Each row comes from the steps of one walk. Every step used is in the known rows, and no mark comes twice. Write the walk behind each row, first mark first.
Known rows
T, K, V, J, E: [ 0.64  1.21  0.16 -3.57  3.69  1.14  0.06  0.01 -2.87 -0.42  1.96 -0.24
 -1.69 -1.36 -1.16  0.90  5.69  0.81 -4.76  1.09  1.38  1.15 -0.23 -1.36
  3.02  1.57]
J, E, K, T, V: [-1.22 -1.92  2.08  1.54  1.60  1.45  0.38  1.55  0.73  2.37 -0.27  2.44
  0.62 -2.37  3.68 -4.50  1.20 -4.56 -2.48  2.99  0.52 -2.41  2.61 -5.96
 -1.13  3.10]
T, V, F, U: [ 1.19  0.53  0.69  2.13  0.85 -4.11  2.82 -0.45  1.14  2.69 -0.45 -2.66
  2.91  1.43 -1.56  2.29 -5.26 -2.01  3.88 -0.79 -1.68  4.36  2.90  5.10
  2.46 -3.29]
V, T: [ 1.81 -1.86  1.78  2.20 -1.15  1.65  0.21  0.49 -0.09 -0.31  2.92 -2.10
  0.48  1.77 -0.77  4.13 -0.21  2.89  3.34 -1.31  0.51  1.54 -3.90  4.76
  2.55 -0.81]
E, K, V: [-1.99  0.49  1.59  4.97  0.90 -0.23 -1.54 -1.33 -0.99  3.46  0.77 -1.48
  2.73 -3.21  2.68 -1.10 -2.15 -0.50  1.69 -0.99  0.83 -3.39 -1.19 -0.75
  0.00  0.84]
J, T, K, V, F, U: [-1.22  2.94  0.82  0.05  2.61 -0.19  0.81  1.26 -2.35  2.10 -2.32  0.41
 -1.11  1.38 -7.45 -0.55 -1.92 -1.01 -2.11  1.36  1.84  0.00  7.37 -1.37
  0.22 -2.70]
U, F, V, J, K, T: [-2.28  2.32 -8.04 -4.19 -4.93  0.49 -3.08  0.94  1.20 -5.33 -3.01  2.77
 -2.97  0.99 -0.63 -1.47  0.44  1.89 -2.15 -1.61 -1.65  1.20 -2.25  0.01
 -5.16  0.15]
V, J, T: [ 0.65 -1.65 -0.01  0.81  0.64  1.18 -0.56 -0.43 -0.31 -0.09 -2.19 -1.03
 -3.53  0.69 -1.13 -0.61  1.20  2.91 -1.03  1.66  0.62  0.77 -3.21  2.27
 -0.13  2.16]
J, K, T, V, F: [ 0.77  0.13  3.52  0.86  3.31 -0.29  1.54 -1.37  1.50  1.41 -3.49  2.33
 -0.56 -1.65 -2.72 -2.52 -2.54 -2.54 -1.09  4.96 -0.81 -2.01  4.86 -4.35
 -2.04 -1.63]
K, T, V, F, U: [-0.24 -0.08  1.27  2.75  1.48 -2.84  2.09  2.57 -0.20  2.11 -0.88  1.17
  1.10  1.45 -4.06 -0.26 -5.61 -3.11  0.00  1.03 -1.10  2.79  5.79  1.73
  1.35 -3.45]
V, K: [ 0.84 -1.24  2.12  0.98 -1.44  0.29  0.47 -1.63 -0.98 -0.71  2.77 -2.10
  1.24  2.35 -0.31  3.24  0.88  3.46  1.82 -3.17 -1.50  2.78 -6.36  2.86
  3.09 -1.16]
E, J, T, K, V, F: [ 2.14  0.67  4.49 -0.40  5.76 -1.38  1.71 -2.43 -1.28  1.63 -1.82  1.36
 -0.69 -1.07 -5.12 -1.59  0.28 -2.32 -4.15  3.53  2.11 -5.66  8.23 -6.99
  0.18 -0.70]
J, K, V: [-2.01  2.52  0.54  1.44  0.44  0.97  0.29 -2.03 -2.66  3.09 -0.20 -0.33
  0.94 -1.72 -0.40 -0.59  0.10  1.49  0.66  0.59  0.03 -2.96  0.32 -1.70
 -0.56  1.44]
V, F: [ 3.19 -0.70  1.66  0.51  0.12 -2.43  0.76 -3.45  1.42  1.92 -0.10 -3.50
  1.74 -0.75  0.82  4.61 -2.38  1.88  4.15 -1.57 -1.92  0.19 -2.07  4.70
  2.75 -1.35]
F, V, T: [ 1.20 -0.49 -1.40 -2.89 -2.25  0.75 -1.33  1.70  0.56 -2.69  3.38 -1.58
  1.02  0.80  1.37  4.22 -0.61  3.38  4.95 -2.47  0.19  2.52 -3.71  6.09
  0.74 -2.76]
F, U: [-1.49  1.01 -2.15  2.61 -4.03 -1.15  1.93  0.95 -1.39  2.21  1.72 -2.43
  1.38  2.67  0.63  3.46 -1.49  1.24  3.79 -4.24 -1.38  3.16 -2.44  6.09
  2.75  0.33]
U, F, V, J: [ 0.72  1.53 -8.19 -3.54 -5.65 -2.91 -3.38 -0.13  1.68 -4.22 -0.09 -2.10
 -0.12  0.67  2.31  4.04 -0.45  3.93  2.48 -5.46 -2.84  3.97 -6.10  8.21
 -0.73 -0.89]
J, K, T, V, F, U: [-1.56  1.55  1.03  1.40  1.70 -0.67  3.07  0.66  0.66  1.67 -3.23  2.72
  0.07  2.24 -4.30 -3.13 -4.56 -4.07 -0.61  2.75 -0.52  1.61  6.77 -2.79
 -1.59 -2.24]
K, T: [-1.13 -0.93  1.06  2.75 -1.98  0.65 -0.05  1.86 -1.91  1.23  1.03  1.10
 -0.55 -1.31 -0.13  0.90  0.13  1.84 -0.61 -0.39 -0.98 -1.65 -1.29  1.03
  1.68  0.76]
J, K, T, V: [-1.97  0.62  2.06  2.63  0.34  1.66  1.29  1.17 -0.43  1.52 -1.85  3.24
 -1.24 -1.97 -1.36 -3.70 -0.08 -1.14 -1.90  4.30 -0.35 -2.31  3.17 -4.45
 -2.04  0.81]
J, E, K: [ 0.46 -1.39  0.28 -0.03 -1.05  1.50  0.73 -2.49  1.43  2.20  0.58 -1.82
  1.79 -0.54  6.46 -0.11  2.43 -1.56  2.18 -1.48 -0.28 -1.67 -3.32 -1.31
  0.36  4.35]
K, T, V: [-0.98 -1.04  2.34  3.77  0.41 -0.58  0.36  2.76 -1.30  1.91  0.93  1.65
 -0.18 -2.87 -0.69 -0.76 -1.02 -0.23 -1.34  2.43 -0.82 -0.92  2.15 -0.13
  1.30 -0.64]

Which walk is each row?
[-1.32 -1.30 -3.34 -5.35  0.53  1.94 -1.89  1.56  1.41 -3.20 -0.16  2.21
 -1.23 -0.49  5.20 -3.74  2.41 -1.89 -2.16 -0.29  1.07  0.49 -2.39 -2.78
 -2.99  1.91] | F, V, J, E, K, T
[-0.01  2.60 -6.97 -5.43 -4.39  0.05 -3.38  1.76  1.89 -6.04 -2.81  0.53
 -4.84  0.46 -2.35  0.90  3.17  3.35 -2.27 -1.19 -0.51  2.05 -1.64  2.35
 -3.08 -0.73] | U, F, V, J, T, K
[ 0.16  1.39 -5.66 -3.74 -6.47 -1.91 -2.67 -0.21  0.55 -4.56  2.00 -1.75
  1.53  3.20  0.77  4.58 -0.55  4.36  3.17 -6.87 -3.24  4.44 -6.37  5.74
 -0.25 -2.39] | U, F, V, K
[ 0.11 -0.13 -3.31 -4.43 -0.22  0.61 -1.87  0.95  0.34 -2.45 -1.45 -0.51
 -3.11 -0.10  0.91 -0.42  1.04  3.22  0.89  0.37  0.31  1.84 -2.83  3.45
 -1.90  0.02] | F, V, J, T
[-0.89 -0.52  3.52  2.54  1.85 -0.21  3.46 -0.59 -0.16  1.18 -1.23  4.16
  0.05 -0.80 -0.41 -5.23  0.26 -4.03 -3.50  4.62  0.26 -4.58  5.72 -8.56
 -1.79  1.85] | E, J, K, T, V
[ 1.22  0.82 -6.02 -2.65 -6.71 -0.78 -2.99  1.78  1.37 -4.20  1.89 -1.54
  1.04  2.43  0.48  5.38 -1.53  3.86  4.64 -5.17 -1.56  2.89 -3.85  7.52
 -0.64 -2.11] | U, F, V, T
[-0.35 -1.55  1.79  0.67  2.87  2.98 -1.01 -0.03 -1.38  1.74  2.35 -0.18
  2.48  0.99  1.53 -1.32  0.40 -1.65  0.18  0.44  3.34 -1.60  0.11 -2.78
 -0.20  2.14] | J, E, K, V, T
[ 0.70  0.20  1.62  0.99 -1.06 -0.08  3.71 -4.69  0.62  1.27 -0.37 -0.11
  0.84  0.82  2.41 -0.76  1.91 -1.00  0.97 -0.41 -0.71 -3.97 -0.30 -4.11
 -0.12  3.25] | E, J, K
[ 0.05  2.35 -7.18 -2.72 -7.96 -2.90 -2.69  0.45  0.90 -1.60  0.86 -2.28
  1.52 -0.60  3.17  5.13 -1.05  3.93  4.69 -6.25 -3.51  1.54 -3.95  7.29
 -0.49 -0.66] | U, F, V
[ 1.12  1.10 -0.47 -4.00 -2.36  2.23 -0.76  2.73  0.82 -5.24  3.53 -0.49
 -1.31 -0.01 -0.64  4.42  2.73  2.80  2.37 -1.53  0.87  2.13 -2.24  3.49
  1.06 -4.03] | F, V, T, K
[ 1.63 -2.82  5.14  1.63  3.20 -0.73  2.64 -1.51 -0.51  0.31  0.19  1.62
  0.00  3.21 -2.34 -3.62  0.36 -1.71 -2.90  3.14  0.74 -0.65  2.52 -5.39
 -0.14  0.48] | E, J, T, V, K
[-1.84 -0.50  1.97  4.93  1.89 -2.03  1.30  1.38  2.28  1.85 -2.38  1.62
  1.69  0.75 -0.88 -3.67 -6.70 -5.96  0.23  1.07  0.16  0.84  5.62 -1.78
 -1.21 -2.88] | E, K, T, V, F, U
[ 1.27 -2.48  3.21  0.00  4.40 -0.33  0.74 -0.83  2.63  2.43 -2.09  1.86
  1.50 -1.66  2.22 -3.50 -1.46 -5.69 -1.52  3.57  0.28 -2.07  4.85 -5.74
 -1.34  0.81] | J, E, K, T, V, F
[-1.10  1.07 -0.55 -0.60  2.99 -1.39  1.13 -2.08 -0.52  4.27 -0.67 -1.62
  4.13  2.35  1.35 -1.04 -3.48 -4.65  1.63 -1.92  1.07  0.42  3.56 -1.36
  0.23  0.75] | J, E, K, V, F, U
[-2.09 -1.55  3.17  5.81  0.78  0.25 -0.72  1.77  1.27  1.68 -0.71  2.18
  0.40 -3.46  1.94 -4.18 -2.10 -3.23 -1.04  2.64  0.35 -2.70  1.76 -3.50
 -1.64  0.20] | E, K, T, V
[-1.61  1.84  2.30  1.01  1.60  2.27 -0.97  1.58 -3.47  1.80 -0.71  1.06
 -2.54 -2.81 -4.42 -0.94  2.67  1.71 -3.40  3.05  1.95 -3.50  3.81 -2.90
  0.17  0.29] | J, T, K, V
[ 3.40 -0.86  3.10  1.85  2.40 -3.81  1.47 -2.49  2.15  2.65 -0.55 -2.70
  2.08 -1.92  0.21  3.18 -3.52 -0.39  3.54  1.04 -2.00  1.04  1.21  3.69
  2.30 -2.55] | T, V, F
[ 1.04 -2.10 -0.66 -1.24  1.05  1.36  0.00 -2.73  2.14 -0.27 -0.19 -1.97
 -0.11  0.79  5.41 -1.03  3.07 -1.41  0.01 -0.84  0.37  1.01 -5.54 -0.49
  0.40  4.19] | V, J, E, K
[-0.60  3.37  0.75  0.43  1.71 -2.21  1.32  0.30 -1.84  1.46  0.63 -1.25
  1.37  0.74 -5.11  2.84 -2.41 -0.92  0.08 -1.51  0.17  1.68  4.32  1.77
  2.89 -4.05] | T, K, V, F, U
[ 1.19  2.43 -4.98 -3.81 -6.56  0.70 -2.64  2.84  2.12 -6.28  2.00 -0.85
 -1.01  1.51 -1.66  5.49  1.60  3.22  2.20 -3.98 -0.76  2.71 -2.44  4.88
 -0.45 -3.51] | U, F, V, T, K
[ 1.49 -1.58  3.62  2.83  2.08 -1.57  2.69 -0.83 -0.03  3.03 -0.91  1.01
 -0.01 -0.45 -0.03 -2.98 -0.20 -2.23 -1.16  3.91  0.52 -3.53  4.76 -3.69
 -0.35  2.09] | E, J, T, V
[ 0.45 -0.23  3.12  1.62  3.05  1.46  2.01 -2.25 -2.14  0.46  1.23  1.20
  1.73  2.37 -2.71 -1.99 -0.25 -1.35 -0.91  1.61  3.05 -3.82  3.05 -5.61
 -0.59  0.78] | E, J, K, V, T
[ 0.20 -0.90  2.11  2.91  1.64  1.01 -1.03  1.32 -3.25  1.36  3.41 -1.29
  1.60  0.34 -2.80  2.48 -1.67  2.70  1.26 -0.25  1.93  0.06 -0.50  3.14
  2.34 -1.36] | K, V, T
[ 1.15 -0.19  2.97  0.34  0.08  0.92  2.65 -0.92  0.04 -0.02 -0.69  1.21
 -2.63 -0.14 -1.37 -1.05  4.45 -0.62 -2.86  2.22  1.22 -4.65  3.00 -5.29
  0.41  2.22] | E, J, T, K
[ 2.07 -1.48 -1.33 -3.10  0.55  0.40  0.92 -1.96 -0.47  0.21  1.26 -2.31
 -0.92  1.24  2.91  2.57  4.10  1.72 -0.39 -0.88 -0.67  2.94 -4.88  3.00
  2.73  3.52] | V, J, E
[ 1.26 -2.06  0.76 -0.16  3.38  0.14  0.52 -1.67  2.54  0.55 -0.46 -1.26
  0.27 -0.74  4.94 -2.70  2.09 -3.41 -0.66  2.11  0.70  1.81 -2.06 -1.69
 -0.16  3.03] | T, V, J, E, K
[-2.25 -1.72  1.86  4.78 -1.49  1.57 -1.16  0.57  0.59  1.10 -0.40  1.22
 -0.01 -2.06  2.74 -2.50 -1.00 -1.12 -0.19 -0.27  0.25 -3.48 -1.60 -2.37
 -1.03  1.13] | E, K, T
[ 0.08  1.29 -2.27 -5.61 -0.26  1.97 -1.62  1.91  1.01 -4.67 -1.63  0.40
 -5.05 -1.25 -1.30 -0.41  4.25  2.76 -1.85  1.58  1.04  1.57 -1.37  0.71
 -1.50 -1.18] | F, V, J, T, K
[-0.90  2.23  1.95  1.57  0.66  0.37 -0.44  0.78 -2.85  1.37  2.37 -0.73
  0.03 -3.68 -2.01  2.30  1.90  1.98 -1.29 -0.16  0.26 -1.73  0.52  0.11
  3.02 -1.01] | T, K, V
[-0.98 -0.43  0.33  1.33  3.71  0.69 -1.88  0.35 -3.47  1.40 -1.58 -0.03
 -2.24 -0.61 -3.32 -2.27 -0.23  2.71 -2.95  2.68  2.06 -0.82  0.09  0.56
 -0.47  1.31] | K, V, J, T
[-0.78 -2.20  2.64  1.63 -0.79  1.49 -0.31  1.30 -2.48 -1.29  2.14  1.65
 -0.50  2.29 -2.62  0.24  0.58  2.72 -2.17 -0.95 -0.37  1.18 -3.76 -0.66
  1.90 -1.18] | V, K, T
[ 0.27 -0.61 -3.86 -6.22  0.19  0.64 -1.34 -1.61  2.59 -2.69  0.31 -1.41
  0.49 -0.28  7.52 -0.76  2.77 -1.15  1.68 -2.02  0.10  1.93 -5.27  0.80
 -1.46  2.30] | F, V, J, E, K
[-1.38 -0.05 -8.11 -5.26 -3.75  0.41 -3.93  1.44  2.32 -4.45 -1.62  2.22
 -1.27  1.25  4.26 -2.44  1.43 -1.53 -2.51 -2.85 -0.63  1.08 -2.41 -1.29
 -4.31  2.43] | U, F, V, J, E, K, T
